Each row was made from one small tree. Brackets hold a mark, then the marks that hang from it, in alphabetical order. Every link used is in the known rows. Write each row's tree.
Known rows
[vulizuz [vuvu [nuten tima]]]: [ -63,  106, -305,   -6,  113,    0,   16,   10,  187,  -46,  132, -155,
   10,   31, -394, -117,  171,   41, -185,  -24, -215,  -79,   -4,   75,
   -7,  -96,   59, -170,   72,  -22, -114,    5,  -75,   27,  145,   87,
  -20, -172,   28,  -94,  238,  151, -122,   77, -179,  153,  -69,  -17]
[vulizuz [vuvu fupas [nuten [tima godoro guge pabodo]]]]: [-140,  192, -689, -168,  264, -135,  109,   53,  381,   31,  204,   21,
  -48,  247, -532, -242,  -61, -184, -245, -252, -409, -234, -219,  -12,
  161, -113,  -54, -328,  359,  -24, -301,  128,   36,  -98,  411,   20,
   54, -228,  -72,   27,  344,  186,   12,   24,  -67,  199,  401,   27]
[godoro tima]: [ -41,   38, -111,  -52,   68,   71,  -10,  -33,   41,   71,  -23,  -48,
   33,   37,  -44,    7,   47,  105,  -53,   52, -132,  -45,  -14,   49,
    9,   97,   86,  107,    7,  -52,  -47,    9,   35,   28,   38,    4,
   12,  -61,   -7,    3,   76,   -7,  -78,   47,  113,  -25,   53,    0]
[pabodo [tima godoro nuten]]: [-141,   -7,   82, -145,   14,  -51,  -56,   10,  259,  176,  134,   47,
   15,  262, -190,   62,  -70,   46,  -74, -129,  -34, -194,    9,  -16,
   48,   15,  278, -262,  -16,  116, -213, -165,   43, -145,   94,  -16,
   -4, -192,   84,  142,  121,   68, -130,  -30,  -83, -150,  588,  -19]
[tima guge [nuten [vuvu fupas]]]: [-177,   89, -308, -227,  114,  -53,   73,  100,  142,  124,   39, -130,
  -49,  -14, -202,  -84, -109, -104, -130,  -27, -100, -201,   99,  395,
  175, -138,  -54, -297,  173,  -51, -187,  204,  -93,   87,  263,   33,
   23, -197,   61,  113,  106,  135, -122,  -24,  -17,  164,   88,   -4]
[godoro [tima guge [nuten [vuvu fupas]] pabodo]]: [-265,  113, -573, -281,  250,  -18,   68,   57,  136,   90,   63,  -63,
  -14,  218, -334, -134, -143, -100,  -11, -100, -301, -266,   27,  360,
  128,    7,  -10, -233,  227,  -99, -265,  169,  -43,   68,  410,   51,
   10, -254,  -25,  100,  157,  120,  -90,  -48,  149,  147,  432,   25]
[tima godoro guge nuten pabodo]: [-203,   20, -217, -147,  196, -184,  -35,   50,  216,  174,  115,  168,
   54,  249, -219,  -74, -274, -189,   14, -243, -174, -309, -147,  -22,
  115,  -43,   56, -316,  136,  137, -216,  -54,   82, -126,  201,   -7,
    7, -167,  -56,  225,  147,   14,  115, -177,   49,    6,  680,  -81]
[tima godoro guge [nuten vuvu] pabodo]: [-236,   30, -394, -197,  175, -165,  -12,   56,  202,  229,  200,  120,
   43,  216, -368,  -33, -271, -234,  -41, -212, -171, -414,  -35,  149,
  115,  -86,  -34, -424,  152,   43, -259,  -13,   98,  -78,  210,  129,
   21, -227,    2,  116,  127,   87,   78, -140,   41,   31,  575,  -79]
[nuten [tima guge pabodo] [vuvu fupas]]: [  78,  163, -665, -178,  146,   16,  -15,   27,   95,   53,  144,  -49,
  -49,   77, -372,  -84, -140, -214,  -31, -188, -122, -249,   32,  244,
   -3, -142, -266, -219,  219, -207, -186,  276,    7,  -68,  427,   27,
    4,  -60,  -42,  -38,   44,  119,  113,    1,   38,  197,   48,   88]
[vuvu nuten]: [-104,   26,  -93,   46,   96,   52,   78,  -22,   34,  -47,  -37,  -35,
   25,   61, -117,   19,    9,    6, -104,   22,  -86,   71,   60,   72,
    9,   37,  136, -144,   78,   91, -105,    0, -100,   59,   62,   10,
  -39,  -40,   54,  -30,  133,   -2, -174,  -50,  -84,   34,   42,   25]
[vulizuz [vuvu [nuten [tima godoro guge pabodo]]]]: [-108,  112, -581,  -28,  233, -115,   32,  -13,  309,   91,  263,  -18,
  -25,  148, -502, -132,  -53, -149, -138, -202, -347, -310, -237,  -39,
   29, -185,  -12, -391,  252,   11, -238,   47,   89,  -61,  320,   42,
   54, -188,  -59,  -13,  335,  124,  111,  -33, -129,  136,  376,  -44]
[nuten [tima guge]]: [ 190,   50, -325,  -79,   38,   46, -117,   31,   82,  150,  159, -150,
   10, -113, -113,  -23, -137,  -86,  -49,  -57,   -4, -184,  -74,   51,
  -18, -181, -170,  -84,   89,  -95,  -46,  156,   68, -131,  129,  -58,
   62,   60,  -22,  -44,   82,   32,   55,   55,  -33,  151, -167,  -89]
[nuten vuvu]: [ -31,   72, -114,  -42,  -10,   14,   34,  -53,  -34,   38,   66,  -22,
  -90,  -28, -156,   -2,   -3,  -27,  -64,   19,   16,  -66,   89,  185,
    4,  -37,  -75,  -75,   37,  -84,  -42,   97,  -32,   -1,   40,  133,
  -22,  -67,   46,  -98,  -23,   59,  -28,   10,  -18,   -9,  -84,   49]
[godoro [tima guge nuten pabodo]]: [-189,   -3, -395, -109,  224,   22,  -43,   37,   81,   80,    9,   20,
  121,  167, -178,  -11, -152,  -41,   77,  -95, -304, -305, -103,  127,
   45,  -16,   60, -233,   44,   29, -219,  -21,    4,   -9,  218,  -61,
   83, -133,  -52,  162,  211,  -70,   67,  -93,  156,   34,  434,  -54]
[tima nuten]: [-160,  -21,   19,  -75,   71,  -90,   26,   67,   59,  -24,    7,   -8,
   18,   39, -127,  -11,  -43,  -36,  -38,  -59,  -56, -106,   74,   85,
   33,  -23,   96, -236,  -44,   96,  -69,  -95, -114,  -30,   81,   42,
  -83, -156,   20,  122,   87,   37, -175,  -79,   -2,  -11,  177,  -84]
[vulizuz [vuvu fupas [nuten tima]]]: [ -57,  173, -424,  -65,  143,  -26,  150,   40,  221, -103,   71, -178,
  -65,  -15, -380, -203,  179,  -16, -346,  -93, -262,  -27,   41,  132,
   92,  -79,  -21, -143,  197,  -82, -130,  122,  -92,   85,  304,   18,
  -77, -224,   12,  -54,  236,  218, -234,  130, -162,  203,  -48,   43]
[godoro [tima guge nuten]]: [-127,   11, -239, -114,  102,   -6,  -65,   73,   91,  146,   24, -140,
   77,   34, -130,   43, -155,   19,    0,   48, -187, -250,    2,  116,
   79,  -66,   80, -147,    2,   24, -185,  -11,   -5,   27,  105,   -2,
   79, -110,   -6,  142,  243,    8,  -79,   24,   76,  101,  143, -164]
[vuvu [nuten tima]]: [  40,   54, -266,   -2,  129,   44,  -30,  -29,  113,   19,   52, -119,
   -8,   58, -300,   41,  -45,  -34, -187,  -88,  -54,  -42,   84,   80,
  -79,  -16,   20, -211,   71,   48,  -66,   37,  -78,  -55,  175,   30,
  -48,  -78,   16,  -82,   86,   68, -242,   -9, -136,   90, -168,   -4]
[guge [tima godoro nuten pabodo]]: [-303, -105, -121, -165,   85, -138,    8, -123,  260,  157,  135,  297,
   54,  359, -262,  -70, -137,  -58,  -60, -388, -140, -193,  -58, -166,
  108,   89,   14, -377,   60,   85, -199, -125,   77,   16,  204,  137,
  -23, -247,  -79,  202,   76,   85,   27, -145,  110,  -48,  652,    2]

Which tree is each row?
[ -19,   59, -522,  -75,  238,  -34,  -83,   26,  289,  181,  188,   52,
   39,  282, -359,  -12, -262, -220, -107, -246, -208, -225,  -97,    4,
   40,  -75,  -29, -379,  267,   78, -202,   36,   96, -148,  321,   25,
   42,  -81,  -70,   60,  222,   34,  -21,  -95,   -1,  124,  236,    0] | [vuvu [nuten [tima godoro guge pabodo]]]
[-381,   48, -343, -323,  174, -152,  141, -108,  336,  116,  125,  282,
  -48,  344, -468, -134, -146, -117, -177, -387, -148, -149,   82,   55,
  186,   74,  -54, -359,  167,   21, -222,   54,   42,   92,  370,  245,
  -29, -344,  -30,  230,   44,  192,  -89,  -57,  154,   31,  646,  102] | [guge [tima godoro [nuten [vuvu fupas]] pabodo]]
[-198,   40, -464, -171,  204,   15,  -79,  -23,   55,   88,  100,  -60,
   64,  158, -338,  -10, -179,  -86,   33,  -67, -227, -367,   35,  333,
  -11,  -50,   15, -279,  106,  -79, -273,   65,   21,    9,  280,  112,
   55, -193,  -35,   87,  172,   45,   32, -122,  122,   88,  363,  -45] | [godoro [tima guge [nuten vuvu] pabodo]]
[ -49,   14, -404,   -3,  168,   76,   11,  -77,   93,  -55,   76,   30,
   16,  212, -359,  -39,  -60,  -92,  -64, -230,  -87,  -90,   58,   56,
 -116,  -16,   -6, -287,  149,   30, -103,   33,  -19,  -71,  271,   -9,
  -51,  -75,  -77,  -28,  107,   27,  -77, -108,  -23,   63,  111,   36] | [vuvu [nuten [tima pabodo]]]
[-104,  112, -266, -313,  131,  -82,    2,   53,  286,  229,  209, -101,
  -61,  183, -301,   -3, -149,  -78, -218,  -63, -109, -291,   19,  255,
  226, -139,  141, -325,  156,    2, -305,  133,   22,  -54,  261,   63,
   64, -258,  154,  137,  216,  201, -125,    6,  -40,   63,  487,   43] | [pabodo [tima godoro guge [nuten [vuvu fupas]]]]
[  62,  169, -369, -186,   56,   61,   18,  -30,  111,   64,   71, -107,
  -96,   12, -281, -103,  -24, -128, -174,  -71,   15,  -60,  173,  261,
   13,  -63, -194,  -92,  112, -178,  -38,  218,  -37,   -5,  312,  131,
  -24, -131,   49, -123,  -33,  172, -132,  100,  -42,   78, -147,   96] | [nuten tima [vuvu fupas]]
[-215,  120, -283,  -22,  142,  -91,  269,   33,  139, -182,  -29, -106,
  -59,   34, -239, -186,  233,   66, -249,  -18, -252,   82,   10,   81,
  150,  -25,  122,  -35,  210,  -11, -124,   83, -125,  195,  222,  -11,
  -56, -203,   19,    3,  227,  178, -177,   76, -102,  146,  116,   79] | [vulizuz [vuvu fupas nuten]]
[-203,  172, -547, -152,  207, -134,  194,   21,  338,  -15,  195,   92,
  -15,  291, -579, -297,  118, -131, -285, -311, -297, -154, -118,  -41,
  132,   -7,   27, -220,  333,  -16, -229,   27,    9,  -20,  411,   98,
  -37, -268,  -62,  -11,  224,  193,  -81,   57, -110,   79,  447,  108] | [vulizuz [vuvu fupas [nuten [tima godoro pabodo]]]]
[-124,   25,  -76, -148,  104, -199,   22,  127,  245,  232,  142,   35,
   24,  117, -127,  -18, -232, -102, -100, -124, -111, -248,  -69,   10,
  174,  -77,   28, -317,   92,  119, -155,  -34,   53,  -76,  111,   -3,
   49, -194,    1,  158,  161,   61,  -20,  -33,   -4,    3,  375, -156] | [tima godoro guge nuten]
[-137,   47,  -58, -174,    4,  -38,  -41,  -51,  211,  183,  199,   27,
   -5,  230, -329,   45,  -83,   26, -136,  -45,  -66, -238,   97,  173,
   93,  -30,  249, -358,   14,   17, -243,  -71,   30, -124,   98,  164,
   22, -252,  137,   55,  152,  161, -172,  -37,  -95,  -86,  479,   15] | [pabodo [tima godoro [nuten vuvu]]]
[  33,  100, -374,  -52,  143,  -20,  -69,   31,  344,  235,  209,  -93,
   -6,   62, -283,   44, -214, -144, -187, -100, -120, -210,  -23,   43,
   95,  -93,    8, -330,  203,   60, -150,   62,   51, -104,  198,   15,
   53,  -92,    7,    7,  232,   80, -145,    0, -102,  112,   52,  -60] | [vuvu [nuten [tima godoro guge]]]
[  99,   85, -584, -174,  149,  -18, -124,  -60,  209,  274,  304,   58,
  -19,  153, -443,  -16, -229, -271,  -39, -192,  -85, -386,  -73,   97,
  -16, -118, -187, -348,  182, -114, -188,  127,  170, -172,  310,  147,
   81, -103,  -35,  -56,   87,  129,  128,  -41,   -6,  128,  232,   -6] | [nuten [tima godoro guge pabodo] vuvu]
[ -25,    8, -259,  -81,  139, -122,  -39,   48,  174,  205,  148,  171,
   51,  183, -121,  -35, -239, -172,   77, -162, -155, -216, -231, -117,
  100,  -63,  -24, -216,  182,   39, -143,    9,  148,  -82,  144,  -44,
   83,  -18,  -62,  114,   98,  -33,  220,  -85,   66,  -11,  457,   -8] | [tima godoro guge pabodo]
[ -20,  143, -301, -138,  157,   50,   99,   58,  209,  -45,  -12, -125,
  -73,   94, -285,  -94,   -6,  -67, -272, -126,  -76,    0,  149,  160,
   54,   -2,  -10, -114,  170,   -2, -129,  148, -114,  -21,  322,  -15,
  -46, -102,    5,  -39,  103,  132, -298,   -1,  -72,  123, -122,   62] | [vuvu fupas [nuten tima]]
[-337,   16, -312, -261,  140,  -40,  114, -118,  135,   -7,   86,  139,
  -35,  278, -411,  -99,  -56,  -87, -113, -302, -165, -141,   78,  215,
  108,   12,  -88, -268,   98, -103, -184,  112,  -60,  172,  345,  143,
 -107, -263,  -47,  161,   48,  204,  -61, -127,  106,  126,  440,  127] | [guge [tima [nuten [vuvu fupas]] pabodo]]
[-116,  157, -694,  -53,  281,  -51,  130,   37,  172,  -72,  127,  -98,
  -17,   90, -476, -217,   56, -131, -175, -160, -362, -168, -178,  123,
   64, -152,  -73, -244,  333,  -71, -226,  185,  -64,   49,  429,  -85,
  -46, -139,   -9,  -30,  298,  136,   22,  -14,  -64,  286,  206,   67] | [vulizuz [vuvu fupas [nuten [tima guge pabodo]]]]
[-228,   62, -439, -279,  232, -187,  113,   99,  295,  210,  130,  109,
  -48,  310, -385, -120, -273, -251, -124, -264, -194, -317,  -18,  169,
  218,  -77,  -49, -354,  231,   51, -309,  134,   41,  -44,  386,  120,
   36, -279,    0,  183,  158,   95,  -48,  -91,   82,   67,  602,   28] | [tima godoro guge [nuten [vuvu fupas]] pabodo]
[ 160,  144, -492, -217,   77,   19,  -26,   64,  133,   99,  135, -187,
  -99,  -91, -303,  -92, -118, -140, -115,   -5,  -52, -190,   79,  263,
   66, -149, -221, -141,  184, -162, -102,  312,    5,  -31,  312,   44,
   65,  -55,   33,  -87,   73,  169,  -45,  112,   -6,  206, -220,   20] | [nuten [tima guge] [vuvu fupas]]
[-105,  -30, -250,  -55,  126,  -82,  -18,   82,   54,   70,   80,   66,
   73,  152, -189,  -49, -188, -135,   62, -161, -166, -227,  -96,   83,
   -3,  -90,   23, -270,   68,   82, -178,    6,  -42,  -38,  185,  -79,
  -31,  -99,  -39,  171,  137,  -54,  166, -200,   14,   52,  385,  -95] | [tima guge nuten pabodo]
[ 140,   35, -289, -152,   37,  -53, -140,   40,  237,  292,  222,  -73,
  -34,    6, -175,  -22, -203, -143,  -78, -108,  -73, -252,  -74,  -77,
   53, -136, -108, -184,  144,  -27,  -71,   78,  150, -193,  152,    5,
   87,  -17,  -12,  -16,  140,   43,   46,   60,  -39,   29,   10,  -91] | [nuten [tima godoro guge]]
[ -92,  -48, -165, -124,   44,  -66,   -1, -174,  213,  209,  160,  320,
   -9,  255, -234,   -1,  -99,  -68,   18, -287, -121, -115, -169, -249,
   85,  113,  -39, -205,  104,   18,  -86,  -69,  177,   47,  108,  116,
   44,  -64,  -93,  109,   35,   70,  141,  -62,  126,  -43,  530,   62] | [guge [tima godoro pabodo]]
[ -72,  104, -616, -207,  287,  -43,   68,   51,  339,  131,  134,   40,
   33,  300, -432, -141, -187, -233, -169, -294, -200, -211, -109,   56,
  134,  -40,  -44, -283,  332,   68, -218,  159,   34,  -99,  431,  -20,
  -34, -120,  -97,   82,  221,  110,  -88,  -64,   -2,  151,  372,   54] | [vuvu fupas [nuten [tima godoro guge pabodo]]]
[ -26,   42, -318, -112,   96,  -91,  -38,  -24,  175,  134,  141,  192,
    7,  224, -325, -108, -119, -195,  -49, -321,  -66, -225,  -72, -181,
  -76,   10, -104, -181,  127,   -9, -123,  -32,  135, -249,  241,   94,
    6,  -85, -113,   13,    8,   50,   67,  -21,  -11,  -57,  369,  -26] | [nuten [tima godoro pabodo]]
[ -80,   53, -208, -104,  105,  -41,  -46,  -13,  314,  132,  147,   15,
   13,  155, -340,  -13,  -88, -120, -251, -149,  -57, -115,   56,   10,
   74,   -3,   53, -267,  158,   95, -137,   -7,  -18, -151,  180,  124,
   15, -120,  -27,  -46,  166,   96, -243,    2, -116,    4,   68,    5] | [vuvu [nuten [tima godoro]]]
[ -32,  227, -563, -170,  238, -109,  102,   75,  444,   74,  214, -145,
  -51,   87, -407, -203,   -1, -121, -322, -101, -307, -162, -128,   11,
  223, -143,  -22, -264,  292,  -11, -176,  146,   -1,  -34,  328,   27,
   53, -226,    5,  -32,  344,  235, -125,  128, -142,  219,  169,   47] | [vulizuz [vuvu fupas [nuten [tima godoro guge]]]]
